Each row was made from one small tree. The marks that hang from a mark follow it in brackets, in alphabetical order. Every link used is in the known rows. Write each row's tree.
(in the rows, 128 means zero)
Known rows:
R(N S(E(T(F)))): [118 184 130 118  85 105 131 146  51 176  87 129 160 100 145 117 154 118
 118 154 184  74 101 185 145 143 183  67 151 150 119]
E(N T(F)): [132 114 126 131 122  89 143 156 121 139 107 127 152 103 107 166 169 119
 127 117 163 119 134 120 161 130 162  84 129 186 118]
E(W): [125 151 160 121 129  96 141 142 103 150  79 121 132 153 106 170 128 115
 121 129 132 156 117 123 144 117 171  78 136 107 118]
F(B S(R(N)) Y): [119 123 163 107 144 122 137 118 150 166 159 150 132 160 116  73  99 176
 129 146 101 108  90 150 145 112 117 135 136 148 104]
E(N S(F)): [124 140 141 114 114 117 150 142 161 119 129 139 138 135 111 136 138  93
 126  97 132 141 149 162 150 104 159 105 132 152 124]
S(E(N W) R): [147 167 163 113  75  92 158 110 147 158 117  99 147 154  96 129 139 138
 156  60 164 170 118 147 148  95 158 100 135 130 128]
S(E(W) R): [134 176 173 109 101  97 149 109 111 160  93  96 130 140 105 146 143 110
 150  88 148 170  86 134 138 102 164 102 142 102 128]
W(E(T)): [143 163 137 116 102  92 135 132  94 140  88 114 124 104 122 161 187 101
 113 145 156 152 100  98 140 130 155  83 144 153 120]
W(E): [127 187 155 110 122  95 140 129 101 130  69 117 115 120 126 145 162  95
 127 137 138 133  71 122 134 121 160  74 152 134 110]
R(S(E(T) F)): [121 183 142 116  72 105 138 119  69 152 101 126 158 117 145 141 172  93
 114 118 167 132 112 173 134 123 148  74 147 114 120]
R(N S(E)): [117 235 148 103  93 113 139 124  55 169  79 131 162 147 153 102 124 147
 131 127 157  81 101 188 133 125 171  63 158 106 112]
L(P(Y)): [117 197 150 116 139 103 123 131  85 115  77 111 105 108 117 151 147 121
 133  98 121 120  89 130 155 130 128  93 137 133 109]
W(E(N S(F) T)): [151 136 124 119  69 107 145 142 166 126 149 129 130  98 114 129 184  80
 103 125 167 168 147 154 148 113 165 118 133 188 135]
W(E(N S T)): [164 138 116 112  91  99 150 150 159 139 123 122 140 105 106 126 179 117
 110 131 171 157 130 117 154 116 170 102 128 202 132]
R(S(E(N T(F(L))))): [134 142 116 122 103 103 144 135 105 155 137 137 178 100 123 138 158 145
 115 102 170 108 135 157 160 133 162  90 137 187 115]
T(E F(B L S Y)): [126 100 156 104 194 128 154 163 179 140 142 177  96 127  84 112 122 150
 119 173  83 110  38 147 150 113 137 126 119 213  90]
F(B Y): [128 138 152 116 154 118 129 145 151 153 112 146 125 162 105 121 123 150
 128 148  97 121  93 136 143 117 131  94 128 135 101]
W(E(N)): [142 179 145 114  96  92 147 130 135 131  97 120 129 137 121 125 160 128
 134 109 149 134 108 137 143 114 153  72 144 159 109]
F(B L(P) S(E) Y): [125 147 165  92 165 146 167 109 101 146 179 148 108 155 104  70 117 189
 115 133 112 125  80 165 149 112 110 143 118 146 101]
T(E(S) F(B L)): [134 146 135 114 174 128 143 198 174 131 122 165 110  88  59 144 127 113
 123 150  94 126  66 142 147 116 155 142 123 192 112]
S(E F(B L(P) Y)): [114 178 163 108 130 153 142 107 115 136 191 147 109 132 109 103 124 139
 121 101 110 140 124 202 144 119 103 168 126 121 109]
S(F(B L) R(N)): [100 171 155 126 120 133 122 116 127 137 192 156 146 101 108 137 102 151
 126  85  93 142 156 156 136 126 104 190 155  95 110]
R(N S(E(W) F)): [110 220 163 114  52 120 135 125  78 175 110 135 149 157 146 108 119 104
 114 131 165 120 134 238 133 119 171  83 153  84 123]
R(S(F(L(P) Y))): [ 87 133 145 125 161 134 136  92  88 124 151 153 134 125 137 129 110 105
  96 118 103 132 165 191 154 141 107 133 145 127 104]
F(B L(P) S): [112 146 160 110 169 127 163 127  79 129 162 151 121 123  91 120 109 178
 107 131  98 135 102 134 151 126  91 150 128 117 101]
F(B L S(E) Y): [136 142 162  89 157 141 155 116 140 156 163 157 123 169 115  82 124 193
 117 141 101 120  59 144 142 100 140 119 121 154  98]
S(F): [101 167 162 117 132 107 137 127  92 121  94 132 127 132 126 171 145  77
 127 111 117 135 119 145 135 119 146  90 148 104 111]
P(L Y): [128 252 135 122 136 103 118 132 107 125  63 119 112 141 110 153 159 164
 137 119  95 105  73 110 156 123 169  95 138 139 102]

Which tree is each row?
[119 214 162 102 103 108 144 102  86 154  98 109 146 128 131 122 136 136
 159  83 149 115  99 152 135 113 160 113 158 111 120]	S(E R(N))
[110 117 167 125 123 121 124 112 177 140 152 140 119 133 105 125 126 106
 135 105  92 148 113 153 137 112 102 139 137 121 108]	S(F(B Y) R)
[ 94 159 147 119 119 126 119 114 112 157 118 157 151 153 161 105 106 102
 108 145 121  91 153 213 140 133 151  90 156 125 106]	R(N S(F(Y)))
[135 113 138 126 100 115 138 153 134 146 135 129 130 120  94 170 152  69
  91 145 149 199 158 145 150 116 175 124 124 133 143]	E(S(F) T W)
[103 114 142 112 179 150 148 107 132 111 173 150 110 121 110 131 116  88
  97 121  97 152 163 173 159 127 136 173 130 156 120]	E(S(F(L(P) Y)))
[137 162 166 125 127 100 145 204 154 158  80 141  99 122  61 150 133  99
 135 162 122 139  56 160 140 117 155  99 121 153 111]	T(E(W) F(B))
[122 154 175 108  94 127 133 104 161 148 151 128 114 143 114  99 140 103
 150  90 113 144  81 175 131 101 118 135 136 121 112]	S(E F(B Y) R)
[149 129 115 118  90 120 144 129 171 117 191 144 137  87 110 141 171 109
  92 111 153 180 168 142 155 117 157 153 132 197 132]	W(E(N S(F(L)) T))
[149 155 169  95  92 103 176 126 123 160 122 122 136 186 110 103 139 167
 130 111 170 145  93 165 150  87 174  67 120 143 119]	F(S(E(N W)))
[149 153 139 121  68 116 151 118 131 148 180 132 159 136 105 166 159 150
 110  81 168 194 190 159 154 108 160 139 124 142 131]	S(E(N T W) F(L))
[137 156 146 105 153 100 155 146 166 126  75 125 120 104  81 149 143  92
 156 105 109 157  70 115 139  99 154 117 140 167 126]	T(E(S(R)))
[130 142 148 119 135 104 146 174 172 155  96 129 108  97  69 133 117  66
 137 144 137 143  93 173 151 115 192 141 138 186 134]	T(E(S(R(N)) W) F)
[ 95 175 162 121 109 112 129 104 101 134 125 127 140 113 132 147 124  90
 141  88 124 131 144 159 137 124 133 135 162  97 118]	S(F R(N))
[127 126 139 134 127 102 129 178 109 151 109 134 131  92  90 161 160 114
 115 154 135 120  92 115 147 136 136 101 129 147 112]	E(T(F(B)))
[112 172 151 123 161 123 146 134  79 131 147 143 127 107  86 143 113 174
 118 110  97 140 128 129 148 135  90 154 134 104 106]	F(B L(P))
[147  99 126 144 109 108 135 173 166 163 180 150 151 112  65 162 135 170
  99 130 143 167 166 130 165 130 140 142 113 174 120]	E(N T(F(B L)) W)
[156 154 128 120  81  87 145 136 129 140 110 118 142 116 118 143 183 137
 121 117 168 153 131 114 149 122 151  84 137 181 119]	W(E(N T))
[139 162 148 111 102  93 146 106  90 149  99  97 148 102 116 158 178 119
 147  83 159 158  91  99 139 112 145 108 144 131 128]	S(E(T) R)
[158 133 151 105  75 101 163 123 149 160 170 121 155 128  92  90 161 192
 144  91 160 149  87 122 146  93 112 121 120 160 119]	F(B S(E(N T) R))
[121 170 159 107 126 150 132 116 145 144 174 156 121 147 122 117 132 142
 121 109  99 133 109 179 138 107 133 145 130 126 105]	S(E F(B L Y))
[150 168 150 111  91  99 148 137  83 168  99 106 141 137 107 161 171 128
 124 130 172 174 113 126 144 113 178  84 127 123 132]	S(E(T W))
[153 164 151 115 119  88 161 162 165 148  82 132 134 152  77 159 136 142
 148 105 139 164 121 146 147 100 161  78 124 165 119]	T(E(N W))
[166  99 148  99  95 108 169 119 156 176 153 127 141 189 116  98 153 175
 113 138 179 163 119 154 161  95 173  85 106 194 125]	F(S(E(N T W)) Y)
[135 162 179  93 112 106 171 128  85 159  95 117 120 174 116 119 138 130
 123 140 155 146  62 149 140  93 180  70 129 114 119]	F(S(E(W)))
[128 152 143 107 171 104 154 187 147 126  54 139 102  98  82 152 149  53
 138 154 122 116  54 144 146 113 192  85 133 196 118]	T(E(S) F)
[103 136 158 103 192 120 171 103  49 114 134 139 125 120 108 141 119 154
 108 120 112 139 108 120 153 126 118 126 137 126 106]	F(L(P) S)
[153 138 140 123  75  91 152 156 125 166 120 112 141 131  94 150 171 116
 127 116 194 148 123 161 159 115 189  82 119 176 131]	S(E(N T(F) W))
[150 182 159 108  82  99 159 133 127 160 102 114 144 175 105 132 141 147
 145  89 167 154 119 159 147  97 175  73 127 131 124]	S(E(N W))
[137 130 145 125 112 102 140 119 113 156 146 107 136  85  91 177 157  99
 121 100 160 181 111 117 156 126 169 150 137 154 134]	S(E(T(F(L)) W) R)
[106  85 161 104 179 109 153 136 123 137  96 142 103 151 128 119 136  89
 117 171 120  89  55 141 154 119 172  73 131 188  99]	T(F(S Y))
[146 166 162 122  50 118 138 153 116 170 147 126 129 133  92 147 163 114
 115 129 158 185 121 173 133 109 140 122 122  98 129]	S(E(T W) F(B))
[ 97 152 166 132 137 130 136 102 104 114 187 136 121  85  85 147 115 122
 126  69  93 168 143 148 144 131  63 199 143  91 112]	S(F(B L(P)) R)
